Each row was made from one small tree. The marks that hang from a mark follow it in brackets, in the order of their numbers. Every link used is in the known rows. Write each row's tree.
Known rows
j333(j134): [  4 -24   4  22 -28 -19   5 -30   4 -12  33  -8   3   7  17   8   7  -6
  -1  33 -11  -3  11]
j134(j528(j121(j59(j182 j516)))): [ -6 -25   3  23 -22  -6 -14  -4  13  -9  39 -17 -14   3  21  14  31 -12
   7  -4 -13  13  40]
j134(j528): [ -4 -30   2  18 -26  -4 -15 -22   9 -13  37   1   7   7  12   8  12 -14
   4  28  10  -7  18]
j516(j59(j182 j869)): [ -1   1  16  18   6 -39  13 -14  26  -9  22 -31   8  -8  48  15  -7   1
   5  19 -21  -2  26]
j869(j333(j134(j528) j516(j59))): [  0 -41  24  46 -12 -21 -27  -8  -9   2  19  -3  30  10   4   4  10 -11
   7  46  11  14   3]
j59(j516 j869(j333)): [ 28 -26   4   2   3   2   9  -2  16 -28  39 -25   9  27  22   0   3  15
   3  15  -4 -17  20]
j516(j59(j869)): [  9 -12   0  11   5 -31   9 -11  21  -7  19 -20  16  -7  37   9  -5   0
   2  38 -24  -7  16]
j516(j333(j134)): [  1 -42  10  21 -28 -15  13 -24   2  -5  29 -11  24 -11   7  11   2  -9
  10  41 -26  -5  20]
j333(j134(j528) j516 j869): [ -2 -16  25  36 -40  -7 -15 -17   1 -17  39 -13   1   2   2   2   1  -6
  21  42   2  16 -13]
j333(j134(j528)): [-11 -29   5  31 -37 -13 -12 -36   6 -14  37   1   5  -2   7   4  19 -19
  10  43   5   4  10]
j869(j333): [ 20 -38   2  12 -14  -6  -7  -6  -9 -12  27 -11  10  42  24  10   0   8
 -15  19   4  -7  15]
j869(j333(j516(j59))): [ 22 -37  16  22   7 -18  -8  16  -7   0  18 -13  32  28  18  14 -12   7
  -9  20  -1  -5  10]
j134(j528(j121(j59(j869)) j182)): [ -6 -22 -19  13 -47 -36 -32 -12  16  -6  30 -21 -12  -5  25   2  38  -2
  -2  39 -23   3  10]
j333(j134 j516(j59(j869))): [ 10 -18  21  20   0 -32   8  -9  19  -9  27 -26  26 -15  18   8  -4   1
  11  44 -22  -1  -5]
j59(j182 j516): [  5 -13  19  16  -4  -8  21  -9  21 -25  47 -18  -7   7  25  17  -6  -4
   8 -16  -8 -17  42]
j59(j182 j869): [  5  -5  18   3 -13 -20  10 -18  26 -23  37 -37  -3   9  45  13  -4   8
   3   7 -11  -9  15]
j869(j333(j516)): [ 28 -42  19   9 -13   0 -11  14  -5 -14  38 -18  20  45  11  14  -9  13
 -11  10   9 -11   0]
j528(j134 j182): [ -6 -25 -12  21 -45 -32   3  -9  -3 -24  36  -5   8  12  26  16   2   2
 -13  13 -23 -36  26]
j333(j134 j516(j59(j182)) j869): [ -2   3  39  49 -13 -37   8  -6   7  -4  22 -28   5  -7  31  15 -17   1
  13  24 -23  22   6]
j869(j333(j134)): [ 14 -39   7  26 -26 -14  -4 -23 -11 -12  29  -8   8  32  20   4  11   2
 -10  34  -1   3   7]
j528(j121 j182): [  1 -22 -16   6 -45 -34 -15 -12   3  -6  28 -15 -14   4  21   7  10   0
 -23  22 -17 -30  24]

Write each row's tree
[  7  -5  32  15  10 -32   8   6  29 -11  32 -41  18  -5  37  19 -19   7
   9   9 -16  -4  11]
j333(j516(j59(j182 j869)))
[ -1 -27 -11  21 -26  -9  11   7   5 -23  34 -22  -6  17  36  25  23   4
  -6 -17 -41  -3  41]
j528(j121(j59(j182 j516)) j134)
[  6   4  34  35  -3 -30   7  10   8  -4  24 -29   6   2  34  20 -27   6
   6   8 -19  12  14]
j333(j516(j59(j182)) j869)
[  9 -35  20  22  -3 -13  28  10  15 -10  40 -23  18  -3  19  24  -1  -5
  21  -9 -40   7  51]
j121(j59(j182 j516(j333)))
[-11 -26  16  39 -43  -8  -3 -28  -4  -6  24  -7  14 -17   4   1   9 -17
  25  60 -18  19   9]
j516(j333(j134(j528) j869))
[ -2 -20  28  18  -8 -16  34 -20  29 -25  40 -39  15 -27  19   6  -1  -3
  31  17 -33  -8  33]
j59(j182 j516(j333(j134)) j869)
[ -6 -17   0  12 -31 -16 -23 -15  21  -8  31 -33 -12   6  40  10  33  -1
   4  19 -18  22  11]
j134(j528(j121(j59(j182 j869))))
[ 11  -1  21   4   1 -10  25 -12  35 -33  47 -37  -6  -1  34  11  -5   5
  13  -8 -13 -18  32]
j59(j182 j516 j869)
[-13 -17  25  32  -3 -45  20 -23  22   0  15 -34  30 -34  35   9  -3  -8
  20  42 -42   8  26]
j516(j59(j182 j869) j333(j134))
[  6 -45  24  32 -30  -1 -28 -13  -6 -13  39  -7  20  27  -3   3  12  -2
   6  35  21   8  -8]
j869(j333(j134(j528) j516))
[  9 -11  18  24  10 -34   1  -8  11  -7  14 -33  15  18  52   8  -2   8
  -4  17 -12   8  23]
j516(j59(j182 j869(j333)))
[ 13 -31 -26   0 -19  -3  13   6  12 -27  34 -28   1  11  33  16  30  12
   0  12 -48  -8  20]
j528(j121(j59(j516 j869)) j134)
[ -1 -34 -31  20 -55 -38 -10   2 -10 -11  24 -11  -2  16  33  20  27   6
 -21  17 -44 -13  23]
j528(j121(j59) j134 j182)
[ -5  -7  24  38  -4 -34  17  -2   3   7   8 -24  19 -17  34  16 -21  -4
  15  25 -39  14  36]
j516(j59(j182) j333(j869))
[-14 -45  10  30 -34  -9  -6 -31   2  -4  29  -1  25 -19  -2   5  15 -25
  20  51 -10   3  19]
j516(j333(j134(j528)))
[ -5 -38   9  34  -9 -36  15 -18   1  11  10  -4  37 -29  12  13   0 -17
  12  54 -38   2  29]
j516(j59 j333(j134))
[-16 -31  11  35 -10 -31  -3 -30  14   1  15 -13  38 -43  13   0  13 -21
  28  73 -27   8  18]
j516(j59(j869) j333(j134(j528)))
[  9 -21  14  23  -3 -16  20   3  20 -18  47 -19  -5  14  30  23   3   1
   9 -19 -25   9  43]
j121(j59(j182 j516))
[ -3 -38  22  38 -47 -28 -33 -11  -7 -15  41  -6  11  16  -5  -1  14  -3
   2  34  16  -9  -1]
j869(j333(j134(j528(j182)) j516))
[ 13 -12  24  25 -34 -11   5  -7   1 -16  37 -22   0  10  10   9  -9   8
  10  32 -14   9 -12]
j333(j134 j516 j869)
